What can hang from each mark:
pusat: fulad kanal zikizu
sasanab: fulad zikizu
rarur: kanal
fulad: mumo pusat
mumo: fulad zikizu zipu
zikizu: pusat sasanab
kanal: pusat rarur
zipu: mumo

Every row comes from one small tree of marks. The marks that hang from a mark follow it in brackets, in alphabetical order. Every link used is in the known rows. Which tree was each row made from?
In the rows, 128 means zero.
Known rows:
sasanab[fulad zikizu]: [130 149 144  71  69 151  83 126  99 126 139 139 162 117 141 175 164 149
 140 131 154  94 107 154 117 149 130 181 126 135 105 124  90 149 128 155
 144 121 127 160 147 131 126]
zipu[mumo[fulad[pusat] zikizu[sasanab]]]: [143 174 136  77 112 140 111 107 106 139 165 151 165 127 117 128 150 131
  71 108 152  97 121 154 208 150 154 133 139 173 103 147 138  56 213 123
 182 154  38 176 157 124 115]
zikizu[pusat[kanal] sasanab[fulad[mumo]]]: [142 166 144  49 101 130  96 125 113 146 159 148 195 118 112  91 177 167
  80 121 207 105  93 169 179 120  98 169 155 121 138 133  96 151 185 177
 128 159  81 184 164 112 138]
pusat[fulad[mumo] zikizu]: [138 162 139 121 121 144 113 139  78  99 161 146 171 129 153 132 126 140
  80 174 158 100 112 148 148 123 147 170 127 147 115 135 121 112 192 130
 157 133  55 162 137 112 146]
zikizu[pusat sasanab[fulad[mumo]]]: [135 166 155  67  91 140  98 128 115 151 168 149 181 111 127 133 185 155
  91 136 191 115 115 167 187 106  82 177 151 123 126 128 101 162 196 156
 149 148  76 176 163 124 125]
kanal[pusat[zikizu[sasanab]] rarur]: [122 168 130 120  87 131 113  99 114 125 148 129 201 139 152 102  76 188
 124 110 173 111  95 156 173 111 153 160 151 155  99 127 146  88 138 210
 176 170 104 163 156 114 149]
zikizu[pusat[fulad kanal[rarur]] sasanab]: [137 128 115  84 103 105 101 107 116 122 145 132 210 132 113  76 127 146
 118 127 205 114  98 184 186 132 110 123 148 161 120 125 132  93 178 198
 127 172 116 171 146 143 150]
mumo[fulad[pusat] zipu]: [126 179 130  91  96 142 134 144 102 159 162 133 138 103 119 155 162 170
  92 129 129 102 100 168 158 205 139 155 133 191 112 153 123  62 186 118
 154 133  61 150 144 126 132]
sasanab[fulad[mumo[zipu]] zikizu[pusat]]: [126 177 151  49  56 158  83 154 102 132 159 135 169 103 113 163 188 171
  98 130 192  99  96 177 137 153  91 211 145 142 107 121  78 125 181  99
 152 130  71 160 140 114 129]
sasanab[fulad]: [128 143 142  84  98 143 114 133 111 141 147 138 149 125 141 155 168 141
 124 145 142 105 122 143 133 148 117 165 143 119 123 132 112 169 136 153
 136 129 119 156 148 135 145]
zipu[mumo]: [123 133 146  83 124 151 110 129 127 137 168 127 136 125 133 116 150 129
 100 137 161 115 119 142 158 144 112 161 143 146 127 127 128  83 146 141
 134 136  93 156 134 119 147]
mumo[zikizu]: [126 149 145  96 123 144 103 103  98 136 142 122 133 134 134 155 135 133
 101 132 129 101 132 140 132 139 141 157 160 135 112 120 131 116 125  79
 152 138  98 134 119 121 141]
mumo[fulad[pusat[kanal[rarur]]] zipu]: [118 158 114  70  87 117 140 131 118 139 158 135 166 132  94  92 145 179
  89 112 151 110  84 169 154 235 166 136 139 199 104 148 131  50 174 159
 131 158  60 145 148 119 145]
pusat[fulad zikizu[sasanab]]: [145 157 126 136 117 142 103 116  69 107 131 139 206 117 158 130 100 151
 123 143 168  93 108 162 178 122 142 146 139 149 116 135 132 104 168 179
 165 153  97 171 153 134 146]
zikizu[sasanab]: [124 149 139 102 114 137  94 101 105 154 140 128 165 111 142 132 119 150
 123 122 162 113 119 156 172 140 118 159 147 153 118 129 130 109 137 160
 140 155 114 157 144 131 131]
zipu[mumo[fulad[pusat]]]: [132 156 144  80 109 142 125 142 122 141 188 147 130 122 118 131 176 141
  79 134 146 106 112 159 175 162 135 140 121 185 116 154 127  61 202 156
 153 127  51 175 158 119 129]
kanal[pusat[fulad]]: [140 167 130 114  99 125 110 148 116 136 159 142 142 119 160 141  99 138
 111 162 142 103 114 149 152 102 137 171 130 153 125 147 125  98 172 140
 155 135 111 164 133 144 143]
pusat[fulad[mumo] zikizu[sasanab]]: [140 171 134 119 113 143 103 122  74 104 147 152 203 122 159 121 107 143
  89 159 175 105 109 157 187 119 146 164 127 150 117 137 128 102 200 155
 167 155  54 175 150 121 132]
fulad[mumo[zikizu[pusat sasanab] zipu]]: [126 188 147  80 109 146  93 112 103 154 144 122 175 110 112 129 142 158
  65 115 184 107 113 167 188 137 100 190 187 146 115 120 126  86 183  49
 166 167  50 141 123 108 135]
rarur[kanal[pusat[fulad]]]: [125 150 106 109 109 127 104 158 111 138 159 145 145 125 139  94 100 147
 107 155 146 108 130 130 148  96 147 173 137 145 121 159 135  92 170 144
 162 147 120 165 123 158 147]
kanal[pusat[fulad[mumo[zikizu]]]]: [142 188 138  99  96 124 106 138 109 121 167 158 142 137 157 141 104 118
  61 168 138  97 123 135 161  90 163 185 142 141 110 145 128 102 208  60
 178 142  49 152 120 122 132]
sasanab[zikizu[pusat]]: [133 148 157  80  93 150  65 118 102 140 150 117 147 100 120 168 161 164
 125 122 177  99  97 183 118 116  88 170 138 164 111 113  95  95 130 141
 141 130 121 161 130 117 125]
zipu[mumo[zikizu[pusat sasanab]]]: [137 148 147  75 125 150  86 108 118 143 150 118 165 120 115 112 148 138
  86 107 190 105 125 162 196 102  96 149 184 136 119 116 133  79 170 111
 160 159  83 168 136 113 144]
kanal[pusat[fulad[mumo[zipu]]] rarur]: [114 178 122  96  65 113 130 155 131 126 172 149 163 141 142 111  94 144
  84 167 162 125 110 150 175 156 153 195 138 168  98 142 138  73 213 105
 162 151  54 140 128 131 151]
kanal[pusat[zikizu] rarur]: [122 161 136 115  91 135 125 118 118 120 162 123 171 142 150 113  94 185
 120 127 153 109  98 151 139 110 157 162 143 154 100 125 141  94 128 182
 165 149 105 152 141 107 164]
rarur[kanal[pusat[fulad zikizu]]]: [134 158 105 128 113 142 110 157  89 107 152 138 173 127 146  89  90 171
 108 150 156  92 118 135 139  86 168 167 142 142 116 155 139  85 162 163
 179 147 110 172 130 137 158]
fulad[mumo[zikizu zipu] pusat]: [120 209 152  89 105 142 118 129  83 144 158 140 127 129 106 143 163 144
  50 135 136  99 118 147 151 187 160 172 167 153 107 143 121  96 179  17
 167 146  27 133 119 100 110]
rarur[kanal]: [102 121 122  94 129 147 102 127 105 148 151 127 137 127 114  99 142 149
 111 131 147 117 136 127 128 136 125 163 144 147 116 136 134 107 119 132
 139 147 120 144 121 139 144]
rarur[kanal[pusat]]: [112 152 120  98 113 138 106 139 125 158 160 132 135 120 130  92 109 168
 105 128 143 110 124 124 132 100 139 180 148 146 120 149 135  91 129 146
 155 147 121 152 127 137 141]

Write each row's tree:
[149 188 137 110 127 142 109 108  67 126 132 133 195 119 114  85 131 190
  99 100 170  87  78 170 156 158 165 128 152 158 124 146 119  86 134 198
 146 165  84 180 165  95 123]
fulad[pusat[kanal zikizu[sasanab]]]
[133 212 150  94  83 156 133 160  74 122 166 148 167 122 117 138 181 179
  71 145 151  91  97 154 149 189 158 181 151 132 114 151 105 143 186 108
 170 137  34 164 155  92 130]
sasanab[fulad[mumo[zipu] pusat[zikizu]]]
[131 164 161  73 121 142  91 112 107 140 166 126 131 128 119 143 168 140
  60 139 158 103 127 152 145 102 102 171 164 139 118 119 118 115 171  59
 150 144  60 143 120 104 136]
fulad[mumo[zikizu[pusat]]]
[145 142 139  93  87 139  67 135  95 117 147 129 158 106 128 171 154 143
 126 150 179  95 103 185 132 110  96 160 123 165 110 127  93  92 168 135
 145 125 113 171 131 136 128]
sasanab[zikizu[pusat[fulad]]]
[128 151 120  68 100 112 124  98 109 115 159 141 157 157  99 106 149 151
  75 107 134  98 103 155 141 185 183 117 139 183  98 139 137  74 170 134
 148 156  62 148 148 118 135]
mumo[fulad[pusat[kanal[rarur]]] zikizu]
[138 154 144  81  92 143  93 123 115 161 149 132 182 106 127 142 176 161
 125 122 185 105 112 175 175 114  80 158 163 120 130 130 110 162 157 176
 144 144 124 175 162 138 137]
zikizu[pusat sasanab[fulad]]
[138 166 101 128 111 141 102 139  82 117 139 143 206 116 149  74  68 172
 116 133 173  95 113 142 177  82 166 166 149 143 113 157 145  77 171 184
 188 165 106 182 144 144 148]
rarur[kanal[pusat[fulad zikizu[sasanab]]]]
[129 168 138  91  98 136 109 163 106 139 168 134 150 103 119 134 160 145
  75 170 180 114 110 172 167 141  92 188 148 157 123 134 113  90 215  78
 142 137  60 154 121 125 148]
zikizu[pusat[fulad[mumo[zipu]]]]
[141 163 141  74 117 145 119 126 107 124 180 140 129 132 113 135 166 127
  62 129 135  97 123 146 171 158 157 136 137 173 108 145 131  61 202  99
 171 132  43 164 147 117 128]
zipu[mumo[fulad[pusat] zikizu]]
[143 150 149  57 102 147  94 118 121 133 153 129 182 125 118 119 174 134
  96 112 191  99 129 157 196 104  95 154 184 104 122 122 123 136 187 124
 168 154  91 180 152 124 146]
zipu[mumo[zikizu[pusat sasanab[fulad]]]]
[119 123 132  72 112 121 110 108 130 137 158 114 163 138 104  85 154 169
 107 114 186 116  99 170 131 143 104 139 156 159 121 117 124  98 130 179
 111 157 120 152 134 113 157]
zikizu[pusat[kanal[rarur]]]
[135 159 126  99 112 137 104 134  96 130 142 115 151 110 118 150 145 140
  95 143 158  95 122 172 155 142 105 163 180 147 117 128 127  88 185  41
 159 144  91 143 109 135 159]
mumo[zikizu[pusat[fulad]] zipu]
[143 157 129 104 131 149 100 100  83 121 123 126 209 120 136  82 100 188
 117 100 179  92  86 159 153 140 152 154 154 145 128 130 126  87 122 203
 133 170 104 168 153  97 155]
pusat[kanal zikizu[sasanab]]
[134 131 134  65 121 149 115 122 121 122 170 131 143 130 135 135 136 125
  78 130 142 102 129 137 168 140 139 156 140 163 108 126 137  63 190 104
 159 136  58 151 135 121 156]
zipu[mumo[fulad zikizu]]
[148 150 132  64 105 135  97 121 112 148 138 130 200 111 117  97 169 173
 119 104 197 102  95 175 168 126  92 155 162 121 140 131 103 144 152 199
 125 160 121 181 163 126 147]
zikizu[pusat[kanal] sasanab[fulad]]
[121 151 132  83 106 112 121 110 113 134 159 135 151 151 100  87 160 157
 100 117 154 110  94 161 130 188 159 119 144 169 111 138 125  99 130 172
 120 155  91 152 143 113 123]
fulad[pusat[kanal[rarur]]]
[125 153 129  69  83 111 129 124 112 128 156 148 168 157  99 100 188 156
 106 125 155 102 101 151 131 194 157 122 144 137 116 145 115 152 140 188
 126 147  99 163 164 124 129]
sasanab[fulad[pusat[kanal[rarur]]]]
[143 198 145  69 122 126  93 100  80 139 145 149 169 138 107  91 147 145
  48 107 163  97 102 156 170 156 173 145 156 151 123 146 115  99 175  97
 152 173  37 163 143  96  93]
fulad[mumo[zikizu[sasanab]] pusat[kanal]]
[136 169 136  97 110 128  92 105  87 116 146 154 174 137 147 135 113 104
  75 155 159  99 135 147 193 121 145 166 149 140 111 135 133 113 210  76
 171 158  53 155 132 136 118]
pusat[fulad[mumo[zikizu[sasanab]]]]
[155 146 121  88 123 124  90 124 102 133 136 131 192 105 120  92 131 154
 107 130 199 100  96 185 180 115 101 141 149 152 141 138 120  90 181 178
 126 164 114 180 146 133 147]
zikizu[pusat[fulad kanal] sasanab]
[132 162 141  96 115 131 101 123  91 113 160 151 143 142 145 147 134 101
  67 170 141  99 137 134 153 128 146 167 140 137 114 133 129 116 198  52
 160 138  51 144 119 126 131]
pusat[fulad[mumo[zikizu]]]
[131 120 121  82 107 108 110 123 125 113 155 127 172 141 109  91 146 145
 108 143 185 112 105 177 145 138 112 130 142 158 124 126 127 100 168 176
 118 153 113 163 133 136 161]
zikizu[pusat[fulad kanal[rarur]]]
[137 162 138 109  99 154 112 114  83 122 135 139 208 119 148 135 137 175
 129 122 166  94 106 154 166 135 133 158 151 118 115 130 119 159 142 198
 160 150 109 176 171 122 149]
pusat[zikizu[sasanab[fulad]]]
[124 169 115  91 109 128 102 146 103 123 167 160 144 147 135  92 103 126
  57 162 143 101 143 116 155  87 169 189 149 136 112 152 138  97 203  61
 184 151  59 151 113 138 135]
rarur[kanal[pusat[fulad[mumo[zikizu]]]]]
[113 175 106  91  94 131 116 178 111 140 170 150 155 120 130  82 102 151
  75 162 159 115 122 128 165 132 153 210 144 156 116 161 133  69 207  81
 168 152  62 150 116 141 150]
rarur[kanal[pusat[fulad[mumo[zipu]]]]]
[128 193 164  84 116 133 106 117  90 139 169 148 118 140 116 148 173 124
  48 136 130 100 128 141 142 143 160 153 148 150 110 146 116 117 171  51
 165 141  35 145 129 103  97]
fulad[mumo[zikizu] pusat]
[128 160 132 106 111 128 128 110  90 108 152 132 178 153 105  82 147 182
  96 113 161  98  86 162 125 177 179 114 149 166 111 136 129  94 122 194
 138 157  81 161 150  90 143]
fulad[pusat[kanal[rarur] zikizu]]
[127 176 131 116  78 122 124 137 112  91 179 158 184 150 158 109  91 152
  82 169 164 108 106 149 160 104 169 172 123 156  99 137 135  99 200 156
 177 145  53 163 141 117 153]
kanal[pusat[fulad[mumo] zikizu] rarur]
[126 169 153  67  97 142 107 120 106 129 160 153 146 146 137 156 173 123
  73 147 139 100 135 125 139 134 137 182 153 105 114 127 111 172 173  75
 157 131  64 146 134 119 134]
sasanab[fulad[mumo[zikizu]]]
[142 180 135  93 108 133 104  96  89 147 150 144 162 121 121 156 139 145
  84 111 133  92 116 163 185 152 160 132 139 175 105 148 135  85 186 123
 179 152  59 161 156 133 105]
mumo[fulad[pusat] zikizu[sasanab]]
[129 128 133  42  60 127  83 118 119 112 146 129 194 139 100 119 178 174
 129 106 201  98  87 176 112 149 111 156 141 141 104 114  87 134 131 195
 121 147 124 168 152 118 148]
sasanab[fulad zikizu[pusat[kanal[rarur]]]]
[119 132 126  97 114 134 123 106 103 100 140 125 191 152 125  78 114 181
 115 114 170 106  93 151 121 161 159 139 151 155 112 116 138  95 112 195
 125 157 104 149 143  97 176]
pusat[kanal[rarur] zikizu]
[139 190 151 126 116 150 106 108  67 139 140 134 181 114 123 128 139 177
 104 115 158  93  98 168 163 143 151 131 148 160 116 145 126 100 146 175
 168 155  86 175 161 107 114]
fulad[pusat[zikizu[sasanab]]]
